Every row comes from one small tree of marks. The marks that hang from a mark follow it in brackets, in alphabetical order. Every link used is in the known rows. Which tree was each row made from?
In the rows, 128 means zero.
Known rows:
kizud{tedonop}: [ 72 131 158 122 137 125 104  98  91  99 127  91 154 154 133 161 127 149
  94  83 120]
muton{kobelos{tedonop} sazo}: [ 81 123 143 125 155 123 100 125  46  75 112 110  77 171 167 190 141 168
 109  69  45]
kizud{tedonop{doron sazo}}: [115 142 149 144 159 145  78 116 102  67 104  95 125 141 118 122 119 123
 120 141 180]
doron{tedonop{kizud sazo}}: [130 152 136 136 129 161  97 159 120 121 147 100 111 131 160 136 152 131
 104 140 106]
kobelos{muton tedonop}: [ 86 149 166 155 121 130 104 138  94  98 129  49 138 144 128 138 173 147
 136  52 144]
sazo{kobelos{kizud tedonop} muton}: [106 125 174 108 144 125 133 142  69 114 125 115 104 111 140 142 159 165
 134  22 120]
kobelos{doron{tedonop}}: [100 104 154 134 136 149 118 122 117 120 134  99 158 115 141 151 156 114
 128  84 131]
sazo{kobelos muton}: [117 133 145 109 156 140 143 123  82 136 123 108 116 121 141 150  96 155
  78  68 118]
kizud{tedonop{sazo{muton}}}: [103 128 168 148 147 170  99 105  95  76 129  81 132 139 150 146 107 175
  64 122 168]
doron{tedonop{kizud kobelos sazo{muton}}}: [164 174 140 147 132 173 122 181 135 119 165 101  97 131 157 123 122 121
  78 142 117]
tedonop{kobelos{doron kizud} sazo{muton}}: [158 128 176 158 148 167 124 131 100 129 149  71 115 111 150 118 140 126
 148  52 150]
tedonop{doron kobelos{kizud muton} sazo}: [179 184 160 170 153 135  96 172 110 112 116  59 105 122 113  97 155  95
 197  84 150]
muton{kobelos}: [107 145 145 117 158 126 136 114  68 128 107 101 120 164 114 161 116 158
  89  55  36]
kizud{tedonop{doron sazo{muton}}}: [124 144 152 144 165 172  85 109  91  58 110  88 114 136 117 119 104 134
  93 152 210]
kizud{tedonop{doron{kobelos}}}: [ 98 147 129 129 153 134  75 113  64  96 115 131 114 158 106 136 112  93
 113  95 116]
kizud{tedonop{kobelos sazo{muton}}}: [133 147 169 154 140 157 112 135 114  82 136  91 131 145 148 143  92 151
  68 111 149]
sazo{kobelos}: [109 130 140 107 150 108 134 132  91 148 116 115 130 128 138 153 111 145
 106  53  84]
muton{kobelos{doron kizud tedonop{sazo}}}: [120 117 185 151 149 152 106 146  71 106 123  96 111 132 129 120 186 154
 171  24 109]
kobelos{doron{tedonop{kizud sazo}}}: [132 133 143 149 128 181  95 151 130 133 162  93 127 118 153 109 168 108
 132 124 158]
sazo{muton{kobelos}}: [118 150 149 121 165 154 142 105  58 117 114  97 107 158 113 156 100 169
  70  66  71]

Write each row's tree:
[109 116 142 104 167 105  87 148  56  85 100 131  61 117 159 152 164 120
 195  71 119] : muton{sazo{kobelos{kizud tedonop{doron}}}}
[156 125 170 128 155 155 120 174 100 121 120 123 105  81 167 145 141 163
 106  93 113] : doron{tedonop{sazo{kobelos{kizud} muton}}}
[163 161 155 136 186 166 111 127  52  93  93  99  71 133 101 114 124 145
 135  95 111] : tedonop{doron sazo{muton{kobelos{kizud}}}}
[118 171 137 160 147 145  63 139  77 102 124  93 118 156  90 115 128  87
 137  97 158] : kizud{tedonop{doron{kobelos{muton}}}}
[160 157 137 129 142 176 117 185 121 140 146 123  93 105 155 119 120 145
  80 140 140] : doron{tedonop{kizud sazo{kobelos muton}}}
[104 155 169 155 131 133  73 138  61 126 143  87 121 146 125 139 170 130
 149  39  96] : doron{kobelos{kizud{tedonop} muton}}
[138 171 117 133 152 158  89 129  97 115 127  84  91 150 120  96 134  97
 142 141 156] : tedonop{doron kizud sazo}
[166 189 120 137 146 146 101 160 116 123 138  96  88 155 119  89 115  77
 141 128 136] : tedonop{doron kizud kobelos sazo}
[128 127 172 131 165 166 135 104  53 136 132  91 113 132 108 129 154 152
 138  26  99] : sazo{muton{kobelos{doron kizud}}}
[105 153 128 147 119 154  81 156  70 119 160 112  81 164 155 121 151 121
 109  75  93] : doron{kobelos{tedonop{kizud sazo}}}
[122 107 168 115 144 130 125 158 111 150 131 130 144  80 140 138 174 117
 170  45 112] : sazo{kobelos{doron{tedonop} kizud}}
[151 170 121 138 159 183  97 122  88 107 134  78  76 144 119  90 117 110
 114 153 187] : tedonop{doron kizud sazo{muton}}
[119 126 165 165 130 160 103 143 126 126 141  63 163 108 126 133 175 110
 153  86 167] : kobelos{doron{tedonop} muton}
[128 170 127 106 149 151 117 155  87 112 137 124  77 132  97  89 135 108
 134 102 188] : sazo{kobelos{tedonop{doron kizud}} muton}
[109 159 141 110 131 147 130 152  89 132 156 114  93 136 131 116 139 147
 104  72 146] : sazo{kobelos{tedonop{kizud}} muton}
[121 124 157 130 152 154 126 137 103 127 126 119 145 129 114 148 144 128
 116  73  81] : muton{kobelos{doron{tedonop}}}
[ 94 147 150 164 121 134  90 149  69 111 141  80 114 155 131 140 159 132
 128  32 103] : doron{kobelos{muton tedonop}}
